What can hang from each mark
J_966: J_811
J_606: J_130 J_811
J_130: J_149 J_606 J_908
J_908: J_811
J_78: J_811
J_811: J_149 J_606 J_908 J_966
J_149: J_130 J_811

Every row comes from one small tree of marks. Brackets hold a mark, then the marks that hang from it, in the order of their numbers. Every link used is in the known rows. Which tree was each row made from?
Known rows
(J_966 (J_811 (J_149 J_130) J_606)): [-0.59  0.09 -0.99  2.14 -3.54 -0.53 -1.72 -1.10 -0.05  1.00 -3.61  1.94
  3.04 -0.76  1.35  0.32 -2.52 -2.87 -1.30  1.16  1.91]
(J_130 J_149 J_606 (J_908 J_811)): [-3.05 -2.00  2.30 -0.94  6.27 -3.17  1.26  3.81  0.37  2.21 -0.05  0.95
  2.86  0.62 -0.16  1.05  0.43 -3.95 -0.15  1.12 -3.34]
(J_149 J_130 (J_811 J_606 J_966)): [-0.53 -3.50  0.69  0.05 -3.69  3.07 -1.84 -1.94 -0.99  1.58  0.13  2.09
  2.88  0.89  0.70 -1.58 -0.74 -0.69  1.31  0.03  0.57]
(J_149 (J_130 (J_908 J_811))): [-2.95 -1.52 -1.18  0.09  3.07 -1.98 -0.33 -0.43 -1.35  3.42 -2.30  0.20
  2.66  0.43  0.16 -1.49 -3.08 -1.96  0.44  0.23 -1.73]
(J_130 J_908): [-1.72 -1.89 -0.79 -0.25  1.65 -1.22 -0.35  1.65 -0.66  1.05 -3.76 -0.15
  3.14 -1.35 -1.82  1.18 -1.30 -1.72 -2.25  0.07 -1.95]
(J_78 (J_811 J_908 J_966)): [-2.66 -1.33  0.95 -0.60 -1.13  0.30 -0.11  0.62  0.68  0.01  0.17 -1.07
  2.60 -2.19 -3.00 -2.94  0.33  0.05  1.07 -1.60 -3.19]
(J_130 J_606): [-2.71 -1.58  1.98  1.93  0.52 -2.30 -0.38  3.61  2.59 -0.92 -0.88  0.47
  2.94 -1.11 -1.79  2.24  1.10 -3.40 -1.82  0.01 -2.98]
(J_908 (J_811 (J_149 J_130))): [-1.13 -1.38 -0.12  1.71  1.45 -1.20 -2.28  1.21 -0.13  2.59 -0.90  1.94
  4.64  0.28  0.17 -1.05 -1.95 -2.64  1.33  0.72 -1.61]
(J_966 (J_811 J_149 (J_606 J_130) J_908)): [-0.53  0.55  0.66 -0.94 -3.54 -0.11 -1.59 -1.87 -0.16 -0.42 -1.77  2.80
  2.52 -2.45  0.91  0.81 -0.93 -1.05 -0.86  0.26  0.70]
(J_78 (J_811 (J_149 J_130) J_966)): [-0.09 -1.93 -1.00  1.65  0.37  0.18 -2.02  0.38  0.44  3.10 -1.96  0.89
  5.21 -0.71  0.31 -2.66 -1.08 -0.54  1.75  1.59 -2.52]
(J_149 J_130): [-1.84 -1.27  0.84  2.50 -0.69 -0.54 -0.93  1.08  1.36  0.55 -2.52 -0.77
  3.47 -0.54 -0.74  1.19 -1.41 -1.61 -1.18 -0.02 -1.53]
(J_966 (J_811 J_908)): [-2.83  0.81  1.30  0.57 -2.14 -2.20  0.04  0.52  1.05 -1.31 -2.60 -1.33
  2.18 -2.32 -2.44  0.15 -0.51 -2.83 -2.43 -1.83  0.45]
(J_149 (J_130 J_606) (J_811 J_908 J_966)): [-1.86 -2.85  2.92 -0.51 -1.05  0.50 -0.51  0.40  0.42  1.88  1.23  1.55
  3.26  1.38  1.01 -2.36  1.44 -1.80  3.42  1.02 -1.38]
(J_811 (J_606 (J_130 J_149))): [-0.67 -1.83  3.68 -0.01 -0.27  1.59 -0.51  0.73  1.73 -0.75 -0.12  0.96
  2.78 -1.55  0.10  4.31  0.35 -0.21 -2.11  0.09 -2.06]
(J_908 (J_811 (J_606 (J_130 J_149)) J_966)): [-1.13 -2.69  3.44 -1.75  0.60  1.04  0.06 -0.95  0.09  1.77  3.12  3.20
  2.80 -1.36  0.42  0.36  1.15 -0.64  0.01 -0.73 -1.73]
(J_908 (J_811 J_149 J_606)): [-1.12 -1.66 -0.37  0.07 -1.22  0.39 -2.04  1.21 -1.11  0.30  0.80  3.58
  3.17 -0.87 -1.37 -0.64 -1.43 -2.74  0.31 -0.60 -1.23]
(J_606 J_130): [-1.50 -1.48  1.78  1.14  0.66 -0.91 -1.68  0.48  1.84 -0.25 -1.86  0.13
  3.63 -2.41 -1.08  3.17  0.04 -0.59 -2.64 -0.50 -2.62]
(J_811 J_966): [-1.19 -2.60  0.85  0.45 -1.17 -0.27 -0.37  1.42  0.60  0.83 -0.68  1.19
  3.78 -2.17 -2.34 -0.11  1.17 -1.78 -1.86 -1.02 -1.55]
(J_130 J_149): [-0.96 -1.65  3.34  1.31  1.52  0.01 -0.06  3.88  2.12 -0.66 -1.34 -0.98
  4.14 -1.10 -2.18  3.31  0.82 -2.30 -2.47 -0.29 -2.25]
(J_966 (J_811 (J_149 (J_130 J_908)) J_606)): [-0.38 -0.40 -2.91  0.25 -1.36 -0.92 -0.95 -1.84 -2.14  2.86 -5.40  2.33
  2.83 -0.31  2.46 -0.50 -3.57 -2.46 -1.05  2.31  1.90]
(J_130 J_149 J_606 (J_908 (J_811 J_966))): [-2.40 -3.15  2.22 -2.09  5.52 -2.59  1.96  2.78 -0.39  3.76  1.17  2.48
  3.37  0.25  0.32 -1.02  1.75 -3.55  0.49  1.13 -2.90]
(J_606 (J_130 J_149) (J_811 J_908)): [-2.36 -0.61  3.50 -0.83  2.41 -1.11 -0.67  1.05  2.96 -0.18 -0.14 -3.27
  3.97 -1.94 -0.01  5.03  0.36  0.61 -2.10 -1.84 -3.78]
(J_908 (J_811 J_966)): [-2.36 -2.36  0.71 -0.22  0.46 -1.34 -0.51  0.72 -0.10  1.67  1.33  1.74
  3.34 -1.56 -2.51 -2.05  0.56 -2.51 -0.53 -1.91 -1.68]
(J_149 J_130 (J_811 J_908)): [-1.57 -1.57  2.17  0.44 -1.36  1.65 -1.89  0.13  0.23  0.28 -1.03 -1.01
  3.29  1.16 -0.42 -0.68 -1.36 -0.94  1.84 -0.25 -0.71]
(J_606 J_130 (J_811 J_908)): [-3.19 -0.47  1.08 -0.49  0.40 -1.77 -1.67 -0.54  2.20 -0.41 -0.65 -2.70
  3.28 -2.49 -0.59  3.62 -0.78  0.75 -2.24 -2.70 -3.49]

Which tree is each row?
[-1.29 -3.21 -1.08 -2.00  3.90 -2.99 -0.19  2.07 -1.88  4.63  0.21  5.10
  4.52 -0.36  0.66 -2.83  0.83 -3.73  1.63  1.98 -2.53]  (J_130 J_606 (J_908 (J_811 J_149 J_966)))
[-1.35 -2.07 -0.63 -1.39 -0.30  0.39 -0.69 -1.66 -1.07  0.93 -2.42  1.85
  1.80 -1.68  0.53  2.19 -1.74  0.33 -1.82  0.50 -1.85]  (J_811 (J_606 (J_130 J_908)))
[ 0.20 -2.20  0.85 -1.42 -2.26  0.91 -0.60  2.05 -0.77  1.30  0.03  3.04
  4.89 -1.94 -1.46 -1.88  1.57 -1.40  1.27  0.32 -1.61]  (J_811 J_149 J_908 J_966)
[-4.54 -0.63  1.38  0.26  0.33 -3.27 -0.26  2.55  2.89 -1.02  0.25 -2.39
  2.50 -1.30 -1.47  2.69  0.31 -2.01 -1.42 -2.15 -3.75]  (J_130 (J_606 (J_811 J_908)))
[ 0.04 -0.50 -1.98 -1.24 -0.17 -1.35 -1.71 -2.35 -1.71  2.04 -4.70  3.34
  3.08 -2.10  2.21  1.41 -2.19 -1.44 -2.58  1.78  0.81]  (J_966 (J_811 J_149 (J_606 (J_130 J_908))))
[-1.06 -1.64 -0.84 -0.56 -1.42 -0.56 -1.38 -0.02  0.10  3.14 -0.61 -0.09
  5.19 -1.06  1.16 -0.71 -0.69 -0.25  1.15 -0.36 -1.90]  (J_606 (J_811 (J_149 J_130) J_908 J_966))
[-2.12 -2.61  1.12 -1.44 -1.36  0.41 -0.90 -2.54 -0.61  1.51  2.56  3.72
  2.00 -1.94 -0.21 -1.16  0.08 -0.41 -0.14 -1.51 -1.53]  (J_908 (J_811 (J_606 J_130) J_966))
[-1.06 -0.48  1.21 -1.27  1.52 -1.04  0.48 -1.59 -0.14  1.25 -3.63  0.69
  1.96 -1.65  1.75  3.34 -1.06 -1.33 -3.59  0.82  0.57]  (J_966 (J_811 (J_606 (J_130 J_149 J_908))))
[-2.68 -1.42  0.49 -1.29 -3.98  2.21  0.07 -0.89 -0.28 -0.63  1.26  0.29
  1.08 -2.03 -2.49 -3.38 -0.24  0.63  1.64 -1.68 -2.44]  (J_78 (J_811 J_606 J_908 J_966))
[ 1.24 -3.50 -1.53 -2.79 -0.75  1.43 -1.16 -1.71 -2.60  3.52 -1.70  5.54
  3.97 -1.97  1.98 -0.07 -0.24  0.30  0.08  2.31 -1.33]  (J_811 J_149 (J_606 (J_130 J_908)) J_966)
[ 0.01 -4.13 -0.25 -3.17 -0.30  2.42 -1.89 -3.17 -2.40  2.70 -0.90  3.39
  3.00 -0.58  1.46 -0.45 -0.38  0.71  0.08  0.78 -0.52]  (J_149 (J_811 (J_606 (J_130 J_908)) J_966))
[-3.00 -1.58  0.25 -1.21 -1.54 -1.22 -0.24  0.46  1.06  0.65  0.42 -1.81
  3.40 -2.42 -2.04  0.32  0.42 -0.41 -1.44 -3.15 -2.47]  (J_606 (J_811 J_908 J_966))
[-3.42 -2.23  0.17  1.50  0.61 -3.25 -0.30  0.59  2.41  2.62 -0.31 -1.05
  3.67 -0.49  1.24  1.41  0.30 -1.92 -1.21 -0.64 -2.77]  (J_149 (J_130 (J_606 (J_811 J_966))))
[-1.98 -0.97  2.13 -1.16 -3.75  1.69 -0.59 -1.14  0.50 -1.56  0.41  1.25
  1.24 -2.17 -0.74  1.48 -0.42  0.72 -0.20 -0.90 -2.07]  (J_811 (J_606 J_130) J_908)
[-0.11 -2.73  0.29 -1.70 -1.02  0.73 -2.06 -1.63 -1.29  2.57  2.14  5.78
  3.78 -1.78  0.83 -1.34  0.19 -0.82  1.10  0.19 -1.46]  (J_908 (J_811 J_149 (J_606 J_130) J_966))
[-0.43 -1.19  0.59 -0.94 -4.36  2.13 -1.05  1.61 -0.86 -1.05 -0.14  2.72
  2.84 -1.53 -1.48 -0.18 -0.55 -1.22  1.01  0.09 -1.25]  (J_811 J_149 J_606 J_908)
[-0.57 -2.78 -0.47 -1.13 -2.07  0.88 -1.40  0.15 -1.87  1.97  2.01  5.19
  3.55 -1.25 -0.93 -2.73 -0.08 -2.30  1.12 -0.50 -0.88]  (J_908 (J_811 J_149 J_606 J_966))
[-1.03 -2.90  1.58 -1.52 -5.05  3.89 -0.99 -2.18 -1.55  1.06  1.34  1.86
  2.06  0.89  0.54 -2.99 -0.57  0.08  3.16 -0.36  0.40]  (J_149 J_130 (J_811 J_606 J_908 J_966))
[-1.16 -1.88  2.70 -1.67 -2.90  3.04 -2.45 -1.73 -0.21 -1.42  0.75  1.30
  2.03 -0.59 -0.23  0.94 -0.42  0.76  0.87 -0.94 -1.09]  (J_149 (J_811 (J_606 J_130) J_908))
[-1.22 -2.43  2.53 -0.47  2.94 -1.46 -0.86  0.43  2.74  2.00 -0.05 -1.51
  5.16 -2.38  0.69  4.31  1.46  0.16 -3.37 -1.48 -3.12]  (J_606 (J_130 J_149) (J_811 J_966))
[-0.01 -2.42 -2.99 -0.23  2.51 -0.20 -1.31 -0.44 -1.56  4.99 -3.74  1.32
  5.09 -0.38  1.36 -3.42 -2.14 -0.12  2.06  2.73 -2.61]  (J_78 (J_811 (J_149 (J_130 J_908)) J_966))
[-2.29 -0.90  0.52  0.96 -0.71  0.68 -2.14 -1.44  1.53 -1.20 -0.96 -0.46
  1.69 -2.21 -0.97  1.33 -1.70  1.05 -1.13 -1.03 -3.37]  (J_78 (J_811 (J_606 J_130)))
[-0.91 -3.19  5.59 -1.82  1.10  1.05  0.45  3.30  1.26  0.56  2.37  1.38
  3.90  0.75 -0.27 -0.22  3.77 -2.49  2.12  0.73 -1.92]  (J_130 (J_149 (J_811 J_908 J_966)) J_606)
[-0.66 -1.71 -2.27 -0.95  4.15 -2.62 -2.87 -0.24  0.00  3.19 -4.01  0.00
  5.67 -1.99  1.61  3.90 -1.90  0.11 -2.63  0.58 -3.11]  (J_606 (J_130 J_908) (J_811 J_149))
[-0.78 -1.21 -1.09  1.21 -1.46  1.30 -2.61  1.25  0.27 -0.69 -1.55  0.98
  3.25 -1.40 -1.75 -0.34 -1.75 -0.84  0.13  0.21 -2.55]  (J_78 (J_811 J_149 J_606))
[-0.17 -2.34 -1.11  0.05 -2.25  1.72 -1.92  0.21 -0.57  0.86 -0.35  2.63
  3.72 -1.87 -1.26 -2.31 -0.50 -0.51  0.90  0.13 -2.17]  (J_78 (J_811 J_149 J_606 J_966))
[-0.92 -3.01  1.77 -2.42 -4.87  3.62 -1.01 -0.82 -1.40 -0.37  1.88  2.20
  2.02 -0.40 -1.63 -2.36  0.60 -0.47  1.82 -1.45 -0.06]  (J_149 (J_811 J_606 J_908 J_966))
[-1.63 -1.86  2.18 -1.62  6.26 -1.73 -0.15  0.61 -0.22  2.86 -1.07  0.63
  3.76 -0.65  0.58  1.91 -0.59 -1.11 -1.03  0.56 -2.94]  (J_606 (J_130 J_149 (J_908 J_811)))
[-0.18 -3.15  4.04 -2.82 -2.78  4.35 -0.06  0.68 -0.77 -0.10  2.39  1.72
  2.69  0.20 -0.79 -0.82  1.72 -0.65  1.86 -0.56 -0.24]  (J_130 (J_149 (J_811 J_606 J_908 J_966)))
[-3.98 -1.63 -1.42  0.01  3.75 -4.44 -0.36  2.10  1.41  1.48 -2.64 -1.89
  3.12 -0.95 -0.19  3.39 -1.00 -2.32 -2.98 -0.69 -3.61]  (J_130 (J_606 J_811) J_908)
[-0.84 -2.78  1.06 -0.75 -3.12  1.43 -0.74 -1.83  0.13  0.55  0.45  3.06
  2.51 -2.62 -0.09  0.88  0.70  0.33 -1.53 -0.59 -1.49]  (J_811 (J_606 J_130) J_966)
